Each row was made from one walk, in order. Every step used is in the known rows, and no mark comes twice. Write each row's walk.
Known rows
bepu -> pizu: [-2.825 -0.171 -3.175 -2.272 -1.962 -6.650 -0.428 -0.267  1.060  3.033
  1.821 -3.481  0.052 -1.270  3.915  0.063 -0.681  0.255 -1.371  4.423]
pizu -> lokot -> bepu -> pemor -> milak: [-0.026 -3.091  2.144 -5.542 -6.170 -2.159 -5.553 -1.212  2.547  0.493
  0.747 -3.327  1.118  0.915  3.220  2.190  0.001  0.161 -2.471  1.167]
milak -> pizu -> lokot -> bepu: [ 2.359  4.095  2.409 -1.493 -0.569 -3.358 -4.840 -0.270  2.594  3.253
  2.982  0.901 -1.104  3.116  3.364  1.025  0.958 -1.648  0.513  7.308]
geve -> pemor -> lokot -> pizu: [-1.398 -2.897 -0.860 -0.834 -0.557 -1.960  0.781  0.030 -2.613  0.651
 -0.223 -5.307 -0.540  0.928  3.579 -0.889  3.101 -0.823 -1.687  8.458]
milak -> pizu -> lokot: [-1.114  2.648  1.341 -1.260 -2.066 -3.416 -3.999  1.771  1.628  2.018
  3.480  1.620 -0.951  2.128  3.527  0.024 -0.049 -2.509  0.899  8.037]
geve -> pemor -> bepu: [-4.261 -6.601  3.282 -1.529 -3.022 -2.626 -2.176  1.010  1.428  1.219
  0.109 -0.283  0.242 -1.550  3.184 -0.630  4.244 -1.264 -1.159  5.583]
bepu -> pemor -> lokot -> pizu -> milak: [-1.687 -2.027  0.753 -4.721 -3.075 -3.446 -0.304  1.092 -1.888 -0.347
  1.743 -7.116 -1.889 -0.069  2.649 -0.522 -1.303  1.258 -3.472  5.106]
bepu -> pizu -> lokot: [-1.329 -1.371 -2.298 -1.710 -2.968 -5.257 -2.309 -2.295  1.736  3.575
  2.195 -2.104 -0.891  0.138  4.548  1.197 -3.900 -0.959 -0.778  6.235]
milak -> bepu -> pemor -> lokot: [-5.060 -0.336 -0.872 -4.726 -3.516 -3.927 -3.571  0.779  0.940 -1.118
  1.099 -2.058  0.228 -1.764  4.246 -2.817  5.557 -3.736 -1.509  2.678]
geve -> pemor -> bepu -> milak -> lokot: [-4.186 -5.197  4.366 -2.813 -4.259 -3.251 -3.492 -0.197  1.050  1.466
  0.812 -0.588  2.555 -2.695 -0.352 -0.614  6.642 -3.483 -1.268  1.531]
lokot -> pizu -> milak: [ 0.868 -2.050  2.892 -1.574 -0.981 -2.437  0.469  0.682 -0.361  1.731
  1.913 -5.185 -3.265  1.894  3.316  2.783 -2.933  3.258 -2.991  9.114]
pizu -> milak: [-1.493 -0.863  3.046 -1.773 -2.234 -3.395  0.011  3.561  1.026  1.772
  1.214 -3.093 -3.759  0.221  2.100  2.121 -0.484  1.254 -1.717  7.319]
bepu -> milak -> pizu -> lokot: [-0.096  0.453  1.424 -3.733 -4.295 -2.832 -4.530  0.551  1.763  1.066
  3.859  0.469  0.777  1.524  1.655  1.055  0.050 -2.071  0.443  4.744]
milak -> bepu -> pizu -> lokot: [-1.760 -1.103 -1.005 -1.468 -2.951 -4.859 -4.454 -4.016  2.751  3.105
  2.278 -0.133 -1.003  0.429  5.623  1.137 -2.836 -3.407 -0.514  6.284]
bepu -> pemor: [-3.939 -2.838  0.367 -4.164 -3.161 -4.493 -2.181  1.985  2.160 -0.636
  2.020 -3.068  0.490 -1.684  2.840  0.402  2.560  1.592 -2.422  2.524]
lokot -> bepu -> pemor -> milak: [-1.459 -1.996  1.444 -6.327 -5.330 -3.546 -3.713  0.574  1.801  0.038
  0.383 -4.521  2.180 -0.335  2.684  1.016  3.297  1.513 -2.891 -0.857]
pizu -> lokot -> bepu -> milak: [ 3.241 -2.358  2.049 -3.508 -2.694 -1.558 -3.277 -2.525  3.990  1.520
  1.217 -2.274 -0.499  1.111  1.614  3.613  0.554  0.992 -2.093  4.324]
pizu -> milak -> lokot: [-2.323  2.686  4.134 -0.666 -1.690 -4.813 -1.128  3.215  0.578  2.586
  1.661 -2.331 -2.723  0.029  0.820  0.718  1.672 -0.989 -1.368  6.478]

Which walk is each row?
[-0.827  4.120 -0.921 -3.316 -3.411 -6.806 -3.133 -2.096  0.244  4.866
  0.246 -3.919  2.526 -0.044  2.832 -0.765  2.211 -2.358 -1.605  0.104]  pemor -> milak -> lokot -> bepu -> pizu
[ 0.353 -1.942  4.158 -1.256 -1.141 -1.957 -1.453 -1.002  0.585  1.490
  1.978 -3.066 -3.441  2.131  4.162  2.426 -1.724  0.627 -2.727  8.858]  lokot -> pizu -> milak -> bepu
[-0.031  4.370 -1.300 -1.407  0.262 -7.785 -2.174 -2.453  1.599  4.994
  1.316 -3.225  0.800 -0.621  2.213 -0.546  2.378 -0.948 -1.160  2.644]  milak -> lokot -> bepu -> pizu
[ 1.898 -1.120  1.268 -4.085 -1.938 -2.896 -1.480 -0.725  3.396  1.049
  0.865 -3.660  0.591 -0.079  1.070  2.547  3.790  2.319 -2.366  2.554]  lokot -> bepu -> milak
[ 0.645  1.446  2.603 -3.978 -2.423 -4.431 -6.186 -0.565  2.993  1.491
  3.650 -0.170  0.296  1.849  2.216  1.122  1.243 -0.790 -0.162  3.327]  milak -> pizu -> lokot -> bepu -> pemor
[-2.903 -1.539 -1.031 -4.305 -2.212 -3.122 -3.041 -1.780 -0.269 -1.199
  1.704 -4.222  0.709 -0.268  5.468 -2.316  2.930 -1.641 -3.009  4.143]  milak -> bepu -> pemor -> lokot -> pizu
[ 0.202 -0.510  0.825 -2.545 -1.880 -3.226 -1.314 -1.561  0.250  0.815
  2.239 -4.355  1.786  0.212  1.402  0.803  2.054  0.804 -3.331  3.928]  bepu -> milak -> lokot -> pizu
[ 0.661  3.100 -1.415 -3.589 -1.298 -6.504 -0.062 -0.623 -0.710  4.537
  0.139 -5.749 -2.638 -0.156  2.195 -0.584 -0.882 -0.893 -1.081  4.201]  pemor -> lokot -> bepu -> pizu -> milak
[ 0.664  1.136 -2.095 -2.726 -0.458 -6.585 -1.239 -2.163  2.220  4.156
  1.064 -3.935  0.205 -0.153  3.595  0.786  0.314  1.513 -1.524  3.807]  lokot -> bepu -> pizu
[-0.607  1.443  5.241 -3.159 -1.727 -5.615 -3.270  1.000  1.799  1.904
  1.941 -3.837 -1.643 -0.426 -0.573  1.793  2.870  0.665 -2.210  1.936]  pizu -> milak -> lokot -> bepu -> pemor
[ 1.494  3.691  2.481 -3.414 -4.512 -2.491 -5.755  0.039  1.122  2.759
  1.847  0.003  0.879  3.592  3.722  0.610  0.709 -2.727  0.502  4.469]  pemor -> milak -> pizu -> lokot -> bepu
[-0.850 -0.221 -2.879 -2.205 -0.750 -5.960 -0.320 -1.779 -0.659  3.879
 -0.779 -5.180 -0.125 -0.776  2.365 -1.044  3.429 -2.231 -0.046  4.000]  geve -> pemor -> lokot -> bepu -> pizu
[-1.578  1.716  0.661 -4.225 -3.412 -4.009 -2.611  2.571  1.206  0.698
  3.349 -0.772  1.765  0.097  1.052  0.089  3.433 -0.918 -0.282  2.896]  bepu -> milak -> pizu
[-0.374  3.939  2.201 -2.478 -2.931 -3.833 -3.164  0.485  0.939  2.721
 -0.013 -2.914  1.623  0.654  2.298 -0.494  5.289 -1.751 -1.956  2.154]  pemor -> milak -> lokot -> bepu
[-3.286 -1.406  1.349 -4.640 -5.218 -3.755 -3.411 -0.435 -1.079 -0.189
  1.666 -5.308  3.642  0.004  3.014 -0.742  1.900 -0.113 -3.733  0.459]  bepu -> pemor -> milak -> lokot -> pizu
